Every row comes from one small tree of marks. The marks that hang from a mark follow it in brackets, in alphabetical order. Every link used is in the known rows. Which tree was each row made from?
Known rows
samed{moteb}: [ 0.02 -0.11  0.09 -0.06 -0.14 -0.02  0.01  0.08  0.02 -0.03  0.20 -0.06
  0.02  0.00  0.00 -0.13  0.05  0.24  0.01  0.07 -0.28  0.10 -0.04  0.03]
rulig{pupos{fedem{moteb}}}: [-0.09 -0.03 -0.01 -0.18  0.09 -0.11 -0.22 -0.31  0.21 -0.14 -0.28 -0.01
 -0.05  0.13 -0.02 -0.21  0.10  0.23  0.03 -0.21 -0.21  0.10 -0.02 -0.12]
nimag{laseru puvar}: [ 0.05 -0.19  0.12  0.03 -0.03 -0.10 -0.29 -0.12  0.15 -0.13  0.30 -0.02
 -0.01  0.17 -0.02 -0.30  0.16  0.02  0.02  0.09 -0.23  0.14 -0.08  0.15]
nimag{laseru{pefi} puvar}: [ 0.09 -0.09  0.13 -0.02 -0.01  0.03 -0.19 -0.16  0.12 -0.02  0.22 -0.02
 -0.07  0.17 -0.01 -0.31  0.19  0.11  0.01  0.06 -0.08  0.20 -0.03  0.08]
nepu{moteb pefi{laseru puvar samed}}: [-0.05  0.08  0.03  0.12  0.05  0.16  0.04 -0.20 -0.07  0.06 -0.17  0.08
  0.01 -0.27  0.03  0.09 -0.14 -0.27 -0.03  0.26  0.50 -0.13  0.04 -0.03]
nepu{moteb pefi{puvar samed}}: [-0.07  0.00 -0.03  0.02  0.02  0.17  0.06 -0.08 -0.10  0.05 -0.15  0.09
 -0.02 -0.14  0.03  0.03 -0.06 -0.17 -0.04  0.11  0.38 -0.13  0.05 -0.09]
nimag{laseru{pefi{nepu samed}} puvar}: [ 0.10  0.04  0.01  0.03  0.04  0.02 -0.09 -0.11 -0.01 -0.01  0.28  0.05
 -0.05  0.13 -0.01 -0.13  0.05 -0.10  0.02  0.00 -0.07  0.08  0.00  0.03]
laseru{nimag}: [ 0.00 -0.17 -0.06 -0.20  0.00 -0.13  0.04 -0.07 -0.07 -0.22 -0.10 -0.04
  0.03  0.12  0.01 -0.10  0.15  0.21 -0.03 -0.17 -0.12 -0.02 -0.06 -0.02]
nepu{pefi{laseru samed}}: [ 0.01 -0.08  0.05  0.05  0.02  0.26  0.10 -0.35 -0.07  0.02 -0.03  0.05
  0.04 -0.26  0.01 -0.07 -0.08 -0.11  0.00  0.08  0.54 -0.02 -0.02 -0.11]
laseru{nimag pefi{nepu puvar}}: [-0.01  0.02 -0.06 -0.20  0.16 -0.09  0.14  0.26 -0.27 -0.10 -0.10 -0.05
 -0.05  0.22 -0.01  0.20  0.09 -0.05 -0.07 -0.28 -0.24 -0.12  0.12  0.06]
pupos{fedem{moteb}}: [-0.09 -0.06  0.07 -0.13 -0.01 -0.10 -0.14 -0.04  0.19 -0.09 -0.24  0.01
  0.01  0.09 -0.02 -0.28  0.09  0.26  0.00 -0.16 -0.16 -0.01  0.00 -0.10]
nepu{moteb{samed} pefi{laseru}}: [-0.06 -0.03  0.00  0.36 -0.14  0.20 -0.06  0.15  0.07  0.27 -0.28  0.00
  0.08 -0.33 -0.03  0.00 -0.10  0.04  0.02  0.23  0.61  0.02 -0.07  0.00]
laseru{nimag{puvar} pefi{nepu samed}}: [ 0.04  0.12 -0.16 -0.10  0.09 -0.10  0.18 -0.19 -0.18 -0.22 -0.04  0.01
  0.00  0.14  0.03  0.08 -0.01  0.08 -0.04 -0.09 -0.07 -0.12  0.01 -0.03]
laseru{nimag pefi{nepu puvar samed{moteb}}}: [ 0.04  0.18 -0.09 -0.14  0.03 -0.19  0.34  0.16 -0.25 -0.12  0.03 -0.01
 -0.05  0.03  0.00  0.34 -0.08 -0.08 -0.04 -0.05 -0.33 -0.12  0.11  0.01]
fedem{moteb{samed}}: [-0.05 -0.08 -0.04  0.15 -0.23 -0.03 -0.02  0.16  0.12  0.10 -0.07 -0.01
  0.02 -0.08 -0.02 -0.17  0.04  0.15  0.01  0.00 -0.10  0.00 -0.07  0.03]
nepu{pefi}: [-0.04 -0.23  0.04 -0.01  0.01  0.23 -0.03 -0.04 -0.13  0.00 -0.07  0.01
  0.02 -0.03 -0.01 -0.18  0.10  0.07 -0.03 -0.07  0.24  0.04  0.01 -0.06]
pupos{rulig}: [ 0.01 -0.16  0.09 -0.01  0.02  0.14 -0.03 -0.16  0.08  0.07  0.04 -0.01
  0.05  0.13  0.05 -0.13 -0.02  0.17  0.03 -0.08  0.00  0.16 -0.03 -0.03]
nimag{laseru}: [ 0.05 -0.26  0.12 -0.06 -0.06  0.00 -0.26  0.02  0.15  0.01  0.20 -0.03
 -0.01  0.12 -0.02 -0.27  0.22  0.02  0.03 -0.07 -0.14  0.17 -0.05  0.03]
rulig{pupos{fedem{moteb{samed}}}}: [-0.09 -0.02 -0.08  0.01 -0.03 -0.08 -0.15 -0.02  0.28  0.05 -0.19 -0.02
 -0.02  0.03 -0.06 -0.07  0.02  0.24  0.06 -0.19 -0.06  0.14 -0.06 -0.10]
nimag{puvar}: [-0.01 -0.12  0.07 -0.03 -0.02  0.01 -0.09 -0.18  0.08 -0.14  0.22 -0.02
  0.01  0.12  0.02 -0.21  0.10  0.18 -0.03  0.04 -0.11  0.04 -0.06  0.08]
pefi{laseru{nimag} nepu samed}: [ 0.04  0.03 -0.12 -0.05  0.07 -0.14  0.09 -0.14 -0.10 -0.18 -0.11 -0.01
  0.08 -0.05  0.01  0.17 -0.06 -0.13  0.00 -0.09  0.01 -0.14 -0.03  0.00]
pefi{laseru{nimag} nepu puvar samed{moteb}}: [ 0.03  0.14 -0.06 -0.02  0.05 -0.30  0.20  0.12 -0.17 -0.22  0.09 -0.03
  0.04 -0.10 -0.01  0.43 -0.19 -0.29 -0.02  0.12 -0.32 -0.18  0.06  0.14]
laseru{pefi{nepu puvar samed}}: [ 0.00  0.07  0.00 -0.10  0.12  0.14  0.21  0.10 -0.13  0.08  0.22  0.04
 -0.09  0.11  0.02  0.14  0.02 -0.12 -0.04 -0.16  0.01 -0.08  0.10 -0.04]
turo{nimag}: [-0.02 -0.13  0.06 -0.22 -0.04  0.09 -0.10 -0.12  0.14 -0.02  0.16 -0.04
  0.04  0.00  0.03 -0.24  0.15  0.21  0.01 -0.08 -0.22  0.09 -0.09 -0.04]
pupos{fedem rulig}: [-0.04 -0.11  0.14 -0.09  0.11  0.08 -0.08 -0.08  0.23  0.04 -0.04  0.02
  0.05  0.21  0.00 -0.14 -0.05  0.26  0.05 -0.24  0.12  0.20 -0.02 -0.15]
moteb{samed}: [-0.01 -0.18 -0.01  0.11 -0.16  0.12 -0.01  0.23  0.13  0.20  0.21 -0.03
  0.02  0.01 -0.02 -0.08  0.08  0.17  0.02 -0.07  0.13  0.10 -0.10  0.01]
rulig{pupos}: [-0.02 -0.18 -0.02 -0.14  0.08  0.08 -0.12 -0.32  0.07 -0.05  0.10 -0.05
 -0.05  0.14  0.01 -0.13  0.16  0.15  0.02 -0.18 -0.12  0.19 -0.07 -0.03]

Write each row's tree
[ 0.02 -0.01  0.11 -0.21  0.11  0.04 -0.19  0.30  0.02  0.13  0.25 -0.05
 -0.06  0.13 -0.03  0.00  0.16 -0.21  0.01 -0.16 -0.42  0.11  0.08  0.10] -> turo{nimag{laseru{pefi{nepu puvar}}}}
[-0.05  0.10 -0.09  0.03  0.08 -0.04  0.11 -0.23 -0.15 -0.14 -0.41  0.05
  0.04 -0.24  0.02  0.20 -0.15 -0.25 -0.05  0.19  0.42 -0.22  0.03 -0.03] -> nepu{moteb pefi{laseru{nimag} puvar samed}}
[-0.08  0.01 -0.09  0.23 -0.03 -0.05  0.04  0.27 -0.10  0.08 -0.39 -0.02
  0.05 -0.24 -0.04  0.29 -0.15 -0.17 -0.03  0.17  0.44 -0.15  0.01  0.09] -> nepu{moteb{samed} pefi{laseru{nimag} puvar}}
[ 0.05  0.08  0.03  0.11 -0.07 -0.02  0.09  0.00 -0.03 -0.02  0.22 -0.02
  0.06 -0.17  0.01  0.15 -0.16 -0.08  0.04  0.15 -0.14 -0.02 -0.02  0.04] -> pefi{laseru nepu samed{moteb}}
[ 0.00  0.06  0.00  0.21 -0.09 -0.01 -0.14  0.67  0.05  0.37  0.04 -0.03
 -0.07  0.06 -0.05  0.15  0.04 -0.17  0.03 -0.02 -0.02  0.06  0.05  0.11] -> nimag{laseru{pefi{nepu{moteb{samed}} puvar}}}
[ 0.01  0.23 -0.20 -0.04 -0.01 -0.13  0.10 -0.15 -0.13 -0.19 -0.29  0.03
  0.00  0.08  0.05  0.07 -0.05  0.15 -0.03  0.06  0.01 -0.17 -0.01 -0.05] -> laseru{nimag{puvar} pefi{nepu{moteb} samed}}
[-0.02 -0.02 -0.03 -0.07  0.10  0.03  0.09  0.11 -0.09 -0.02  0.30  0.04
 -0.03  0.09  0.02  0.17 -0.02 -0.27 -0.04 -0.14 -0.14 -0.13  0.06  0.03] -> pefi{nepu puvar samed}
[-0.09  0.00  0.02  0.34 -0.06  0.14 -0.02  0.26  0.00  0.28 -0.14  0.00
  0.03 -0.28 -0.04  0.19 -0.15 -0.18 -0.02  0.25  0.52 -0.07  0.01  0.08] -> nepu{moteb{samed} pefi{laseru puvar}}
[-0.03  0.04  0.00  0.15 -0.03  0.22  0.02 -0.33 -0.01  0.08 -0.30  0.07
  0.05 -0.31  0.04 -0.07 -0.12 -0.05  0.00  0.25  0.59 -0.06 -0.05 -0.13] -> nepu{moteb pefi{laseru samed}}
[-0.08 -0.02  0.10 -0.05  0.02 -0.07 -0.13 -0.15  0.22 -0.02 -0.34  0.04
  0.05  0.13  0.01 -0.19 -0.08  0.25  0.04 -0.14 -0.12  0.09  0.02 -0.13] -> pupos{fedem{moteb} rulig}
[ 0.07 -0.09  0.14 -0.22 -0.04  0.11 -0.20 -0.09  0.17  0.11  0.16 -0.04
 -0.04  0.03 -0.01 -0.36  0.24  0.16  0.04 -0.06 -0.17  0.25 -0.06 -0.05] -> turo{nimag{laseru{pefi}}}
[ 0.02  0.12  0.06  0.08  0.02 -0.10  0.14  0.15 -0.07 -0.01  0.33 -0.02
  0.02 -0.13 -0.01  0.32 -0.19 -0.31 -0.01  0.17 -0.22 -0.08  0.06  0.14] -> pefi{laseru nepu puvar samed{moteb}}
[ 0.06  0.12  0.00 -0.05 -0.10  0.08  0.24  0.10 -0.11  0.07  0.17 -0.01
 -0.04 -0.05  0.02  0.04 -0.04  0.13  0.02  0.01 -0.15  0.03  0.03 -0.09] -> laseru{pefi{nepu samed{moteb}}}
[-0.01  0.21 -0.17  0.10  0.02 -0.25 -0.02 -0.23 -0.03 -0.26 -0.24  0.03
  0.09 -0.05  0.03  0.15 -0.16 -0.06 -0.02  0.22  0.00 -0.22 -0.06  0.08] -> pefi{laseru{nimag{puvar}} nepu{moteb} samed}
[ 0.08 -0.04  0.13 -0.14  0.00  0.04 -0.23 -0.20  0.20 -0.01  0.24 -0.04
 -0.03  0.08 -0.01 -0.37  0.18  0.16  0.03  0.08 -0.27  0.22 -0.07  0.06] -> turo{nimag{laseru{pefi} puvar}}
[ 0.01 -0.02 -0.08 -0.18  0.06 -0.05  0.10  0.15 -0.21 -0.09 -0.20 -0.06
 -0.01  0.18  0.00  0.04  0.14  0.18 -0.03 -0.29 -0.15 -0.05  0.04 -0.02] -> laseru{nimag pefi{nepu}}
[ 0.07  0.06 -0.10 -0.16  0.02 -0.05  0.20 -0.46 -0.04 -0.23 -0.02  0.03
 -0.03  0.09  0.05 -0.08  0.04  0.23 -0.04  0.03  0.07 -0.06 -0.04 -0.08] -> laseru{nimag{puvar} pefi{samed}}
[-0.04  0.16  0.00  0.13  0.04 -0.04 -0.02  0.02  0.01  0.04  0.01  0.04
  0.02 -0.10  0.03  0.23 -0.14 -0.30 -0.02  0.12  0.08 -0.18  0.03  0.06] -> pefi{laseru nepu{moteb} puvar samed}
[ 0.09  0.09  0.07 -0.02 -0.01 -0.08  0.06  0.29 -0.05  0.08  0.37  0.00
 -0.10  0.03 -0.03  0.13 -0.02 -0.28  0.02  0.04 -0.35  0.08  0.11  0.06] -> nimag{laseru{pefi{nepu puvar samed{moteb}}}}
[ 0.00  0.03  0.09  0.12  0.01  0.09  0.19 -0.10 -0.12 -0.02  0.14  0.02
  0.02 -0.31 -0.01  0.19 -0.21 -0.28 -0.02  0.30  0.18 -0.04  0.07  0.03] -> nepu{pefi{laseru puvar samed{moteb}}}
[-0.07 -0.01  0.03  0.16 -0.09 -0.04 -0.06  0.11  0.28  0.18 -0.26  0.02
  0.07  0.04 -0.02 -0.07 -0.17  0.23  0.07 -0.12  0.02  0.12 -0.02 -0.11] -> pupos{fedem{moteb{samed}} rulig}
[ 0.04 -0.08  0.11 -0.06  0.11  0.01 -0.13  0.36 -0.06  0.11  0.21 -0.04
 -0.10  0.20 -0.04  0.02  0.16 -0.24 -0.01 -0.18 -0.26  0.08  0.11  0.13] -> nimag{laseru{pefi{nepu puvar}}}
[-0.04 -0.03 -0.06  0.04 -0.07  0.22  0.03 -0.20 -0.06  0.07 -0.25  0.09
  0.02 -0.17  0.04 -0.16 -0.02  0.05 -0.01  0.12  0.49 -0.06 -0.02 -0.18] -> nepu{moteb pefi{samed}}
[ 0.06  0.16 -0.11  0.06 -0.02 -0.32  0.12 -0.15 -0.10 -0.34  0.09 -0.02
  0.10 -0.10 -0.01  0.24 -0.23 -0.07 -0.01  0.26 -0.30 -0.13 -0.03  0.14] -> pefi{laseru{nimag{puvar}} nepu samed{moteb}}
[ 0.07  0.00 -0.09 -0.23 -0.01  0.01  0.25 -0.31 -0.07 -0.09 -0.15  0.01
 -0.03  0.05  0.05 -0.09  0.09  0.22 -0.02 -0.14  0.15 -0.03 -0.03 -0.18] -> laseru{nimag pefi{samed}}
[-0.07  0.13 -0.05  0.17 -0.06  0.10  0.06  0.60 -0.03  0.34 -0.03 -0.03
 -0.06  0.04 -0.02  0.23 -0.03  0.01 -0.02 -0.05  0.08 -0.05  0.06  0.06] -> laseru{pefi{nepu{moteb{samed}} puvar}}
[ 0.06  0.15 -0.02  0.11 -0.03 -0.03 -0.15 -0.04  0.08  0.04  0.02  0.05
 -0.04  0.06  0.01 -0.13  0.02 -0.03  0.03  0.15 -0.01  0.04 -0.01  0.00] -> nimag{laseru{pefi{nepu{moteb} samed}} puvar}
[-0.07  0.12 -0.13  0.20 -0.03 -0.25 -0.02  0.52 -0.05  0.07 -0.21 -0.06
  0.07 -0.08 -0.04  0.45 -0.13 -0.19 -0.02  0.06  0.01 -0.19  0.00  0.17] -> pefi{laseru{nimag} nepu{moteb{samed}} puvar}
[ 0.10 -0.03  0.03 -0.05 -0.01  0.10 -0.04  0.02 -0.01  0.11  0.18  0.04
 -0.06  0.08 -0.01 -0.10  0.13 -0.11  0.04 -0.15 -0.02  0.10  0.02 -0.06] -> nimag{laseru{pefi{nepu samed}}}
